Every row comes from one small tree of marks. The marks that hang from a mark follow it in brackets, in the order of their numbers. Every link used is in the known rows. Which tree was each row made from?
Known rows:
Q706[Q882[Q674 Q849]]: [7,17,-22,-20,-4,-16,-6,-13,4,14,-6,24,-46,-4,13,10,2,-18,-8]
Q549[Q882[Q674 Q849]]: [1,11,-21,-12,-21,-16,-4,-11,5,11,-7,27,-28,0,6,4,22,0,5]
Q22[Q882[Q849]]: [22,8,-30,-5,-9,-15,-6,-15,10,3,-7,31,-16,0,10,-2,32,0,6]
Q668[Q297]: [-4,10,-19,-16,-19,-19,-19,-20,5,-8,-18,23,-32,-2,12,5,30,7,17]
Q342[Q882[Q22 Q256 Q674 Q849]]: [2,6,-11,-20,-7,-9,3,-2,12,19,6,-15,1,2,13,5,-1,11,3]
Q849[Q882[Q256 Q297 Q342 Q674]]: [3,4,-9,-13,14,-7,-5,3,4,26,-2,1,53,20,13,13,-25,0,17]
Q882[Q22]: [8,3,-12,-17,-18,-11,-5,-13,6,8,-4,31,-34,1,30,-4,21,0,13]
Q342[Q882[Q256 Q297 Q674 Q849]]: [2,13,-13,-14,-3,-13,-3,0,8,21,-3,-9,37,5,-4,19,-9,16,7]
Q342[Q882]: [9,7,-17,-14,-26,-22,-18,-13,3,0,-13,36,-39,7,0,6,37,24,11]
Q342[Q882[Q22 Q256 Q674]]: [-4,-1,-10,-22,-19,-6,-2,-7,6,15,4,-12,-11,4,13,7,8,23,8]
Q849[Q882[Q22 Q342 Q674]]: [5,-1,-12,-17,8,-12,-10,-1,5,17,4,10,-13,11,26,-2,-3,-5,10]
Q22[Q882[Q256 Q297 Q849]]: [16,9,-21,-4,0,-4,4,-8,12,14,-6,4,50,5,9,6,1,3,11]
Q882[Q22 Q297 Q674 Q849]: [3,14,-12,-17,6,-8,1,-2,10,24,6,-5,23,-10,22,12,-20,-14,4]
Q849[Q882[Q22 Q342]]: [10,0,-9,-11,7,-10,-10,-1,8,11,-2,29,-5,17,29,-7,5,-4,13]
Q849[Q882[Q22 Q674]]: [0,2,-11,-14,-3,-18,-12,-7,3,15,1,12,-15,8,18,7,1,-5,12]
Q549[Q882[Q22]]: [-3,1,-10,-13,-30,-6,-5,-14,6,3,-7,30,-31,2,20,-7,31,11,12]
Q706[Q882[Q22 Q297 Q342 Q674 Q849]]: [4,11,-12,-22,19,3,0,-1,11,22,4,2,-3,-7,29,-1,-26,-20,-11]
Q706[Q882[Q22 Q342 Q674]]: [4,3,-15,-27,0,2,-4,-10,5,14,1,12,-53,-4,33,-5,0,-11,-8]
Q849[Q882[Q22]]: [6,3,-7,-9,-4,-18,-12,-8,5,10,-4,27,-9,13,21,2,9,-3,16]
Q22[Q882]: [18,3,-29,-8,-21,-12,-11,-20,5,-1,-10,32,-29,2,10,0,41,10,11]
Q342[Q882[Q22 Q256 Q297 Q674 Q849]]: [-3,8,-6,-17,1,-4,2,3,12,23,6,-23,43,2,9,11,-18,13,5]

Which tree is each row?
[-3,8,-7,-10,1,-14,-8,-3,0,24,-5,1,46,17,4,23,-21,1,20] => Q849[Q882[Q256 Q297 Q674]]
[1,1,-9,-15,15,-8,-11,3,6,21,4,4,26,10,22,4,-19,-5,11] => Q849[Q882[Q22 Q297 Q342 Q674]]
[4,7,-8,-22,25,10,16,9,16,37,12,-25,64,4,36,2,-42,-11,5] => Q882[Q22 Q256 Q297 Q342 Q674 Q849]
[10,8,-8,-20,14,7,11,-3,15,21,1,10,-6,7,40,-10,-15,-18,-4] => Q706[Q882[Q22 Q256 Q342 Q849]]
[-3,7,-12,-16,-16,-10,-7,-5,3,16,-5,-7,22,6,-4,19,0,26,13] => Q342[Q882[Q256 Q297 Q674]]
[9,-3,-7,-21,-2,10,11,-2,12,19,2,10,7,13,44,-12,0,3,14] => Q882[Q22 Q256 Q342]
[13,10,-21,-22,9,-3,11,1,10,28,2,3,11,10,26,2,-11,-9,4] => Q882[Q256 Q342 Q674 Q849]
[2,9,-2,-12,0,-5,2,2,15,17,0,-6,44,6,11,6,-10,14,10] => Q342[Q882[Q22 Q256 Q297 Q849]]
[-6,12,-12,-11,-12,-5,5,-4,7,22,-4,2,36,5,4,13,-8,4,11] => Q549[Q882[Q256 Q297 Q674 Q849]]
[1,9,-11,-16,-2,-13,-8,-1,10,15,3,-6,11,-6,5,9,-4,9,2] => Q342[Q882[Q22 Q297 Q674 Q849]]
[9,13,-16,-18,19,1,10,6,11,33,2,-6,60,7,20,10,-31,-8,7] => Q882[Q256 Q297 Q342 Q674 Q849]
[19,11,-26,-2,-2,-11,-7,-10,10,8,-8,22,22,-2,7,4,15,0,7] => Q22[Q882[Q297 Q849]]
[-2,3,3,-7,6,-6,-2,0,7,21,-2,3,54,18,19,10,-22,1,22] => Q849[Q882[Q22 Q256 Q297]]
[9,4,-13,-25,14,8,19,4,16,32,12,-13,15,5,41,-6,-21,-12,2] => Q882[Q22 Q256 Q342 Q674 Q849]
[-7,2,-6,-19,-12,-1,-2,-3,7,19,4,-23,27,2,8,13,-9,24,11] => Q342[Q882[Q22 Q256 Q297 Q674]]
[-1,2,-12,-19,-3,7,13,0,14,24,6,-4,5,6,29,-10,-4,1,4] => Q549[Q882[Q22 Q256 Q342 Q674 Q849]]
[16,5,-26,-11,13,4,6,-2,13,22,3,-13,48,4,14,2,-11,-1,4] => Q22[Q882[Q256 Q297 Q342 Q674 Q849]]
[18,12,-27,-21,6,-14,-2,-2,9,19,-1,25,-22,1,22,0,7,-12,-1] => Q882[Q342 Q674 Q849]
[5,14,-13,-20,17,4,5,-1,8,28,-2,1,22,4,20,8,-31,-16,-5] => Q706[Q882[Q256 Q297 Q342 Q674 Q849]]
[14,1,-30,-13,-2,-1,-10,-9,5,11,-3,5,7,-1,12,3,12,9,6] => Q22[Q882[Q297 Q342 Q674]]
